Known rows, with every way that one mark hangs from another:
dusi[kevuke]: [ 0.742  0.591 -1.351 -0.989 -0.375 -2.244  2.194 -0.417  0.061 -0.669
 -2.510  0.036 -2.271  1.314  1.487  1.898 -0.076  4.636 -0.151  1.850
  0.480 -0.545]
vageve[salug[penuk tibu]]: [ 0.825  2.052 -2.489 -0.923 -1.683  0.662  0.876  0.770 -0.405 -3.892
 -1.951  2.093 -3.911  0.217  1.172  2.221  0.383  4.605 -0.477  1.772
  0.606 -1.242]
salug[penuk[kapide nedesu]]: [ 0.090  0.687  0.667 -2.425 -1.399 -0.281 -0.484  2.297  1.771 -2.358
 -0.561  2.536 -4.326  1.111  0.309  1.572  0.979  3.040 -1.411  2.945
  0.864 -2.529]
nedesu[penuk[kapide kevuke salug[tibu]]]: [-0.485  1.557  0.456  1.096 -0.115  0.053  0.579  2.641  1.021 -3.260
 -1.864  0.552 -4.319  2.947 -0.274  5.745  1.059  4.468 -0.603  3.127
  1.521 -1.121]
penuk[kapide salug]: [-0.707  1.203  0.313  0.380 -1.266 -0.679  0.103  1.298  0.583 -2.612
 -1.449  1.257 -3.232  2.897  0.271  3.863  0.873  3.474 -0.818  3.330
  1.724 -1.611]
kapide[penuk]: [-0.568  0.076  0.620 -0.140 -1.990 -0.693  1.289  0.480  0.164 -2.397
 -2.570  0.983 -1.854  1.769  0.781  2.865  0.632  3.488 -0.808  1.651
  0.542 -0.936]
nibal[penuk]: [-0.575 -0.413 -2.113 -0.668 -0.490 -1.420  1.492  0.574  0.637 -0.506
 -2.917  1.071 -2.718  1.426  2.229  3.243  0.154  4.864 -0.181  1.860
 -0.541 -2.016]
salug[penuk[kevuke] tibu]: [ 0.898  1.716 -1.488  0.647 -0.550 -0.088  1.237  1.465  0.733 -4.943
 -1.429  0.266 -5.948  1.191 -0.002  3.507  1.897  3.577 -0.401  1.714
  0.014 -1.800]
nibal[penuk[kapide nedesu salug[tibu]]]: [-1.482  0.791 -0.841 -0.739 -0.567 -0.113 -1.170  2.421  1.341 -0.845
 -2.058  3.561 -4.737  1.038  1.348  4.642  1.484  4.215 -0.556  3.940
  1.227 -1.766]
nibal[penuk[kapide kevuke salug[tibu vageve]]]: [-1.031  2.379 -2.225  0.529  0.813 -0.101 -0.912  1.879  0.971 -3.045
 -2.104  1.672 -4.743  2.707 -0.082  5.839  1.183  4.003 -0.052  3.942
  0.840 -0.771]
kapide[penuk[salug]]: [-0.663  1.213  0.589  0.705 -2.217 -0.920  0.443  0.350 -0.130 -3.453
 -1.865  1.221 -2.208  2.474  0.353  4.058  0.634  3.350 -0.843  2.790
  1.389 -0.960]
tibu[salug[penuk[kapide] vageve]]: [-0.385  0.779 -1.133 -1.069 -0.568  0.027 -0.320 -0.035 -0.048 -4.298
 -1.078  1.012 -3.593  3.117  0.480  2.575  0.119  2.978 -2.027  2.250
 -0.748 -1.478]
penuk[kapide kevuke]: [-0.377  0.582  0.543  0.606 -0.071 -0.614  1.321  2.142  1.992 -2.607
 -1.957  0.308 -4.126  2.730 -0.430  2.962  1.428  3.338 -0.203  2.079
  0.924 -1.764]
nibal[penuk[kapide nedesu]]: [-1.332 -0.563 -0.342 -2.040 -0.360 -0.775 -0.054  2.251  2.074  0.617
 -2.301  2.967 -3.391  0.995  1.630  2.630  0.684  4.276 -0.599  2.986
  0.381 -2.277]
penuk[kapide kevuke nedesu salug[tibu vageve]]: [-0.233  3.399 -0.958  0.273  0.446  0.345 -0.764  2.358  1.517 -3.917
  0.044  2.209 -6.126  1.883 -1.266  4.852  2.205  3.010 -0.359  4.121
  1.918 -1.090]
nedesu[penuk[kapide kevuke salug[tibu vageve]]]: [-0.184  2.599 -0.722  0.215  0.496  0.236  0.103  2.124  0.511 -3.676
 -1.264  0.497 -3.909  3.212 -0.809  6.002  0.606  4.346 -0.653  3.528
  1.313 -0.480]
tibu[salug[penuk vageve]]: [ 0.294  1.014 -2.410 -0.635 -0.575 -0.479  0.772 -1.075 -0.568 -4.720
 -0.762  0.316 -3.740  2.569  1.018  2.689 -0.056  3.398 -1.675  1.641
 -1.312 -1.756]
vageve[salug[penuk[kevuke] tibu]]: [ 0.969  2.516 -2.431  0.046 -0.888  0.531  1.103  1.353  0.444 -4.824
 -1.674  1.580 -4.989  0.662  0.263  2.569  0.870  4.405 -0.053  1.812
  0.748 -1.531]
nibal[penuk[kevuke salug[vageve]]]: [-0.132  2.373 -3.254  0.423  0.710 -1.576  0.507  0.602  0.800 -3.089
 -1.278  0.677 -3.849  2.797  0.232  5.197  0.216  4.364  0.294  3.367
  0.253 -1.722]
nibal[penuk[kapide kevuke nedesu salug]]: [-1.211  1.162 -0.309 -0.171  0.307 -1.002 -0.695  2.867  2.747 -1.558
 -1.327  2.740 -4.959  2.130  0.114  4.312  1.244  3.866 -0.081  4.112
  1.384 -2.668]
nibal[penuk[kapide kevuke nedesu]]: [-1.123 -0.018 -0.233 -0.967  0.427 -0.826  0.178  2.956  3.024 -0.495
 -2.065  2.468 -4.558  1.451  0.559  3.034  1.230  4.035 -0.063  2.976
  0.530 -2.507]

Rows:
[ 0.366  2.300 -1.337 -2.836 -0.706  0.917 -1.229  1.955  0.629 -3.279
 -0.369  2.708 -5.132  0.599 -0.165  2.812  1.316  3.055 -1.454  3.323
  0.628 -1.014]
salug[penuk[kapide nedesu] tibu vageve]
[ 0.558  2.855 -1.195 -1.713  0.134  0.872 -0.967  2.627  1.504 -4.424
 -0.077  2.171 -6.282  1.093 -1.162  3.219  1.854  2.836 -1.027  3.331
  0.725 -1.222]
salug[penuk[kapide kevuke nedesu] tibu vageve]
[ 0.534  2.829 -2.205  0.765  0.411 -0.438  1.310  1.086 -0.081 -4.095
 -0.986 -0.326 -4.014  2.647 -0.199  6.121  0.405  4.715 -0.350  2.896
  0.666 -0.764]
nedesu[penuk[kevuke salug[tibu vageve]]]
[ 0.517  2.146 -0.324 -1.778 -0.843  0.204 -0.151  2.671  2.249 -3.506
 -0.638  3.117 -4.499  0.880 -0.511  1.215  0.553  3.756 -0.408  2.903
  1.607 -2.430]
vageve[salug[penuk[kapide kevuke nedesu]]]
[-0.591  2.085  0.597  1.366 -1.285 -0.024  0.181  1.881  1.203 -4.165
 -1.194  2.219 -5.178  1.332 -0.568  4.767  2.322  3.017 -0.369  3.055
  1.729 -1.259]
kapide[penuk[kevuke nedesu salug[tibu]]]
[-0.382  0.770  1.061  0.016 -1.170 -0.657  1.148  1.756  1.947 -2.712
 -1.399  1.565 -3.844  1.278 -0.359  2.759  1.512  3.070 -0.410  2.086
  0.935 -1.763]
kapide[penuk[kevuke nedesu]]
[-0.301  3.143 -0.607  0.555 -0.715  0.085 -0.363  1.398  0.677 -4.585
 -0.469  2.087 -4.856  1.577 -1.104  4.962  1.852  2.967 -0.453  3.465
  1.574 -0.570]
kapide[penuk[kevuke nedesu salug[tibu vageve]]]
[-0.152  1.359 -0.774 -0.917  0.224  0.022 -0.448  1.098  1.658 -4.623
 -0.050  1.583 -5.410  2.618 -0.495  2.468  0.884  2.654 -1.577  2.621
 -0.296 -2.214]
tibu[salug[penuk[kapide kevuke nedesu] vageve]]
[-0.433  1.893  0.992  0.834 -1.302 -0.900  0.289  1.699  1.692 -3.771
 -0.635  1.911 -4.182  1.935 -0.713  3.949  1.560  2.888 -0.363  3.229
  1.727 -1.896]
kapide[penuk[kevuke nedesu salug]]
[-0.509  0.062  0.278  0.746 -0.402 -0.165  0.502  1.043  1.491 -4.775
 -1.567  0.552 -5.085  3.172  0.061  2.674  1.149  2.908 -1.420  1.759
 -0.442 -2.411]
tibu[salug[penuk[kapide kevuke]]]
[-0.859  1.468 -0.181  0.920 -1.221  0.278 -0.052  1.513  0.065 -3.046
 -1.913  1.591 -4.353  2.196  0.445  4.684  1.742  3.574 -0.718  3.189
  1.696 -0.886]
penuk[kapide salug[tibu]]
[-1.103  1.660 -1.616 -2.009 -0.043 -0.833 -1.366  1.688  1.246 -0.960
 -1.026  3.258 -3.431  1.873  0.731  4.072  0.192  4.052 -0.682  4.501
  1.043 -1.713]
nibal[penuk[kapide nedesu salug[vageve]]]
[ 0.314  2.942 -3.092  0.616 -0.618 -0.319  0.762 -0.208 -1.200 -3.954
 -0.894  0.694 -4.014  1.931  0.567  5.069  0.981  3.944 -0.434  2.868
  0.780 -0.561]
penuk[salug[tibu vageve]]
[-1.283  1.284 -0.721  0.357  0.284 -0.234 -0.868  3.059  2.339 -1.907
 -1.822  3.013 -5.923  1.496  0.321  4.995  2.006  3.964 -0.106  3.976
  1.340 -2.063]
nibal[penuk[kapide kevuke nedesu salug[tibu]]]
[ 0.338  1.277  0.760 -1.354 -0.549 -0.411 -0.169  2.995  2.737 -3.400
 -0.337  1.946 -5.416  1.581 -0.741  2.000  1.522  2.842 -0.876  3.015
  0.943 -2.820]
salug[penuk[kapide kevuke nedesu]]
[ 0.343  1.192  0.423 -0.429 -0.571 -0.470  0.180  2.317  1.841 -4.065
 -1.222  0.722 -4.706  2.576 -0.725  2.499  1.183  3.009 -0.824  2.539
  0.687 -2.276]
salug[penuk[kapide kevuke]]
[-0.912  2.266 -1.498 -0.968  0.847 -0.932 -1.154  2.396  2.272 -2.008
 -0.717  2.666 -4.547  2.377 -0.351  4.558  0.767  3.770 -0.139  4.528
  1.186 -1.939]
nibal[penuk[kapide kevuke nedesu salug[vageve]]]
[ 0.993  2.655 -2.085 -0.791 -0.861  0.602  0.747  1.984  1.175 -4.178
 -0.866  2.691 -5.645 -0.276  0.132  2.109  1.187  4.229 -0.091  2.127
  1.038 -2.049]
vageve[salug[penuk[kevuke nedesu] tibu]]
[ 0.877  1.788 -1.148 -0.245 -0.590  0.010  0.834  2.197  1.552 -4.220
 -0.515  1.487 -6.773  0.244 -0.043  3.005  2.226  3.473 -0.546  2.194
  0.274 -2.384]
salug[penuk[kevuke nedesu] tibu]
[ 1.082  2.469 -3.064 -1.438 -0.787  0.234  0.393  0.196 -0.848 -4.434
 -0.936  0.752 -4.420  1.059  0.442  3.350  0.802  3.691 -1.064  2.264
 -0.348 -0.745]
salug[penuk tibu vageve]
[-0.576  0.731  0.754 -0.499 -0.970 -0.697  0.462  1.859  0.456 -1.894
 -1.645  0.893 -2.109  3.121  0.608  4.576 -0.176  4.594 -1.156  3.223
  1.403 -1.536]
nedesu[penuk[kapide salug]]
[-0.056 -0.163 -0.751 -0.580 -1.199 -0.571  0.975  0.131  0.757 -3.566
 -0.600  1.485 -4.856  1.528  1.522  1.903  0.765  3.380 -1.676  1.563
 -0.865 -2.979]
tibu[salug[penuk[nedesu]]]
[-0.763  1.480  0.511  0.285 -2.145 -0.004 -0.167  1.250  0.269 -3.073
 -1.374  2.685 -4.026  0.845  0.435  4.281  1.794  3.300 -0.955  3.072
  1.636 -0.946]
kapide[penuk[nedesu salug[tibu]]]
[ 0.176  1.575  0.236 -0.721 -0.542  0.627 -0.356  3.232  2.178 -3.855
 -0.887  2.276 -6.733  0.778 -0.564  2.872  2.421  2.973 -0.845  2.852
  0.917 -2.057]
salug[penuk[kapide kevuke nedesu] tibu]
